Known rows, with every step that occurs:
J E H Y: [ -4   0 -12  -5   6  -7  -2   3 -13 -20  -3 -22   8   1  -1   7   3  12
   8  12   9  14   0   0   1  14   4  -4   0  -6   0]
N Y H D: [ 11 -15  12 -10  -2  -5   7  13  -9  -2  -2  -2   6  -8   1  -3 -10  -2
   0  14  -9 -10  -4  11  -6   5  -2 -53   5 -12 -22]
R E H B U: [  7  -1 -30   8  -4  -2 -10   3  -5   3 -10  -4   0   2  -8   2  18   1
  12 -17  19  22  -4   5   0  30  -1  18   5   5   7]
N P: [ -5   0  13 -14  -4  -1   0   8   6   8  18   2   8  11  -5  -2   7  -3
 -16  -2  -5   3   0  -3   5 -10  -2  33   9  -1   5]
S H: [ -7   0  28   1   2  -2   1   7   6   0 -11   2  11   3  -2 -16   8   1
 -15  -8  -7   8  -2   0  17  10  -2  10   1 -10 -41]
R E H: [-13   4 -17  -1 -12   1 -10  19  -5   3  -6  -7   6   4  -4  -2   5   5
   2 -11  13  11  -3   2   7  12   8  16   3   1 -10]
N Y H: [ -1  -9  19 -10 -12  -6   2  13  -2  -1   1   7   9 -10   2 -14   4  -2
  -3  16 -10 -13  -3  13 -13   4   4 -27  -2 -13 -19]
S H Y N: [ -3  -5  42   0  13   3   6 -13   6   1 -17  -5  -8   0  -2  11  13   1
  -7  -8   2   4   4   3  20  -6  -4   1  -5  -9 -29]
Y N: [ -2   2  12   0  -1   5   4   6   9   1  -6   6 -15   0   0  -2  -2  -3
  -9   5   6  -2   6   5  11 -17  18   9  -7   7   8]
J E: [ -5   2   6  -1  -1  -5  -2  19   0 -22   2  -8   8   3  -5 -13  -7  -1
 -11  12  -6  14   0   0   3   7   3   3  -1   0   2]
D H: [ -9   9  -7   9  -3  -3   1   5   5   1   6   5   6  -2   4 -15  -4   9
 -12  -2 -12   7   0   2  -9   3   2  -1   0  12  -6]
E H B U: [ 14  -1 -38   5   4  -6  -2 -10  -4   1  -8   2   1  -1   1  -6  19   5
  14  -2  17  17  -3   4  -2  34   6   8   1   3  11]
N Y: [ -5  -8  13  -3  -7  -4  -1  14   5   0   0  13   9  -6   3 -23   7  -3
 -18  23  -2 -11  -1   9   2  13 -13  -8  -2  -8  -3]
Y N P H B U: [ 14   2 -11  21   7   3   4 -12  22   9  10   7 -18   7  -8  12  21 -13
  -2  -2  15  10   5   5   6 -13  -6  34   3  18  38]
J E R: [ -5   2 -13   2   0  -6  -2  19 -19 -20   1   0  16   3   8 -12  -2   3
  -3  13  -7   4   0 -21   3  14  24   6 -12  -1   7]
R E J: [-12   4  13   0  -6   1 -10  17  -9   3  -9 -18 -14   4 -16 -12  -2 -11
  -9 -11  -4   7  -9 -22   6 -10   0  16   1   4   5]
S H D: [  7  -7  20   2  13  -1   8   8  -3  -1 -16  -7   9   4  -3  -5  -9   1
 -12 -11  -6  10  -4  -2  24  13  -9 -20   8  -8 -45]
Y H E R: [ -6  -1  -1  -8 -16   4   3 -16 -19  -2   1  16   9  -5  11  15  -8   3
  16  -9 -14   0  -3 -14 -13   6  37 -13  -8  -6  -6]
Y N P H E J: [ -8   7   3  13  -5  12   6 -14  12   7   5   1 -30   7 -10  21  -4 -11
 -11  -5   8  -5  -1 -19  11 -43   4  43   2  21  35]
E R: [ -6   1 -10   2   0  -3  -2   6 -14   1   0  13  18   1  15 -15   6   2
  -1   6  -6  -3   0 -21   4  16  25   6 -13  -3   3]
Y N P H D: [  8   0  -4  14  10   7  10   3  16   7   8  -5 -12  10  -4  19  -7  -8
  -8   0  11   1   6   1  18 -30  -3  11   7  16  19]
U B H E R: [  3   7 -33   9  -4   2  -5  -1  -6   1   5   6  10   1  18   1 -12  -2
  19 -14   6 -15   2 -14   5   1  17   3  -9   4  14]
U B H Y N P: [ 11   4  -3  -4  13   0  -2   0   7  10  13 -18  -9   7   3  17   2  -6
  15 -14  14 -16  10   4   8 -34  -2  11  -1   3  19]
B U: [ -5   0  -5  10  -2  -3  -3   0   8   1  -1   3   2   0  -3 -17  27  -6
  -3   2   1  21   2   7   4  32   2 -20   7  -1   5]
B H: [ -4   6 -15  10   8  -4  -4   9   9  -1   2  -1   7   0   6 -17  -8   4
  21   3   5   5  -1   5  -5  -4  -5 -13   0  -2 -17]
Y H: [ -1   2  15 -13  -7  -5   0   5  -3  -1   2  -2   5  -3  -2  -7  -2  -1
   8  -3 -14   5  -1   5 -12  -3  21 -22  -2  -9 -19]
R E: [-10   2  12   0  -9   2 -10  18   5   2  -1  -2   6   4  -8  -8   2  -7
  -8 -10  -1  15  -1   4   7   5  -5  12   3   1  -3]
B H Y: [ -1   1  -2   7  18  -5  -4 -10   6   0   2 -10   7  -2   7  -1  -2   5
  29   5   5  10   1   6  -9  -3 -20 -27  -1  -9 -13]
P N Y H: [ -2  -4   8 -25 -11   3  -5  20 -16  -1   2   7   7  -9   3 -15  -2   2
  -4  16 -16 -47   5  11 -12   8  -8 -29  -1 -25 -21]
U B H: [  7   9 -18   4   5  -5  -8  17   9   2   6 -10   7   2   7 -18  -8  -6
  11  -8   5 -10   4   4   6  -5   3  -5  -3   1   2]
Y N P H B: [ 15   4  -1  10   7   3   4  -8  22   9  10   8 -14   8  -5  15   1 -11
  -7   0  11   1   4   1   6 -30  -7  50  -3  18  33]
E H D: [  7  -3 -30  -2   7  -3   6   9 -12   0 -10 -12   7   3   5   1 -13  11
   5   1  13   6  -2  -1  12  15   8 -20   8  -1 -13]

Rows:
[ -3   1  16 -10  -4   7   6   7   8   8   9   6 -15  10  -6  10   2  -3
 -15  -3   6  -5   6   0  11 -32  14  37   2   8  15] | Y N P
[ -4  -1  -7 -10   4   0   4   3 -10 -14   4 -20  -7   8  -6  27   5  11
   4   5  17   3   4  -1   6 -15  12  25   2   0  12] | J E H Y N P
[-13   7  -8  10 -14   6   3 -15   6  -2   5  16   2  -4   5   5 -14  10
 -11  -8 -10   8  -2   1 -11   3   0   2   3  16   3] | D H E
[ 16  -7   5 -27  -4   0  -5  10 -17  -1   0  10   5 -10   2 -10  -8   0
   1  14 -14 -44   2  10 -19   9 -18 -15  -4 -22  -9] | P N Y H B
[-12   2  10  -2  -9   6   1 -17  -7  -2  -8   1 -16  -1  -7   1 -14  -6
 -10  -3  -7   4 -11 -23   3  -8   3  11   1   5  16] | H E J
[ -6   3   7   8   7  -4   1 -14   2   1   5  -4   5  -5   5   0   3   9
  -4   1 -11  11   2   3 -13   4 -13 -16  -1   6  -2] | D H Y
[ -4  -2  -5 -11   5   3   5 -11  -4   9   1 -10  -9   6   0  27  15  11
   6  -1  21  -4   6   1   7 -16  12  23   1  -1   9] | E H Y N P
[ 16  -9  -7 -18  -5   0  -6   5 -16   0  -1  10   1 -10  -2 -10  11  -3
   6  12 -10 -34   4  13 -19  26 -16 -31   2 -22  -4] | P N Y H B U
[ -6 -11   4  -7 -20   2   3  -5 -18  -2   0  23  12 -11  12   4   1   2
   5  10 -10 -19  -4  -5 -14  11  18 -20  -8 -11  -7] | N Y H E R
[ 13   1 -26  -4   5  -8  -2   8 -10 -21  -5  -9   6   2  -2  -3  -9   9
   4   8  10  12  -5  -1  -3  14   5  26  -4   3   9] | J E H B
[-14   9  -6  10 -11   5   3 -16  -6  -1  -2   1 -15  -4  -2   0 -17   6
 -12 -10 -13   2  -9 -21 -11 -11   3   6   2  20   9] | D H E J
[  9 -11   1 -26  -3   3   1  21 -24  -2  -2  -1   7  -7   2  -5 -16   2
   0  15 -14 -44   4   9  -7  10 -15 -53   6 -24 -24] | P N Y H D
[ -2   4   6  22  15  -6  -4 -17  19   0   4  -7   9  -2   3   0  13  -8
   2  14  -1  18   2   6   3  10 -28 -16  -2   1  12] | P H Y
[ -8   4 -17  10  -3   5  -2 -11  11  -2   1  10   4  -1   6   2 -19   5
  21  -4   6   7  -3   4  -7  -3  -8 -10   3   3  -8] | B H E
[ -4   4   9   8   7   2   6 -15   5   2  -1  -3 -13  -5   4  12   1   9
  -4  -1  -2   2   7   6  -7 -15   1 -10  -6  13   7] | D H Y N
[ -6   0  15 -12 -17   4   3 -15  -1  -3   0   9   0  -5  -1  14 -10   0
   9  -9 -13   8  -3   7 -13  -2  18 -17   2  -4 -10] | Y H E
[ -3  -6  45  -8  11   4   7 -12   5   7  -4  -6  -8   7  -6  22  17   1
 -11 -13   3   1   4  -1  20 -19  -7  23   2  -9 -23] | S H Y N P
[ -6  -6   5 -26 -19  10  -3   4 -16  -2   1  16   5 -10   3   2 -11   2
  -2  11 -14 -43   3  11 -13   9 -10 -27   2 -22 -13] | P N Y H E
[ 11   5  -5   3  15  -1  -3  -1   9   4   0 -17 -11   0   7   8  -3  -6
  19  -8  14 -13  10   8   8 -22   1 -13  -8   3  14] | U B H Y N
[ -6   7  -3  11   0  -1  -2   4  21   8  21   1  11  11  -3  -3  11  -8
 -13   3  -1   7   0  -2   6  -9 -15  31   8   7  12] | N P H
[ 14   3 -22  19   5  -7   0 -13   5   1   2   9  -1  -4  -1 -11   9   4
  -1  -6  -6  19  -1   4 -18  23  -9   0   2  16  14] | D H B U
[  0  -3 -22   1  -2   2  -4  20 -13   2 -10 -16   6   6  -4   7  -9   6
   5 -13  15  13  -3   1  13  14   2  -9  11   3 -14] | R E H D
[ -1  -5  29 -12   9   4   5 -15   6   9   8  -5 -13   6  -5  26  11  -3
  -6   0   6  -1   7   3   7 -25  -4  18   1  -1  17] | H Y N P
[ 19  -4  -9   7   7  -7  -3 -14   6   1  -4   8  -2  -1  -5 -11  17  -8
   2   0   1  23  -2   6  -5  30 -11   1   2   3  20] | H B U
[ -9   6 -16  12   0   5  -1 -12  -2  -2  -6  -4 -13  -1   0  -2 -21   1
  20  -5   3   0 -10 -19  -7 -17  -3  -5   1   5  -1] | B H E J
[ 14   5  -9   8   5  -6   1  -8   5   1   3   9   3  -4   3 -10 -11   7
  -7  -5 -10  10  -3   1 -18   3  -9  18  -4  16   8] | D H B
[ 18 -12  16 -14  -5  -9   1   2  -3  -2  -1  11   5 -11   0  -8   0  -4
   3  13  -9 -11  -6  11 -20   5  -7 -12  -6 -10  -6] | N Y H B
[ -1   4   6  24  15   1   1 -18  22   1  -2  -5  -9  -2   2  11  10  -9
   3  13   8   9   7   7   8  -9 -15 -10  -7   8  19] | P H Y N
[-13   0  27   1  -5   6   3 -14  -5  -2 -19  -1 -10   1  -9   0  -5  -2
 -16 -17  -9   4 -12 -25  15  -1   0  16   2  -2 -25] | S H E J
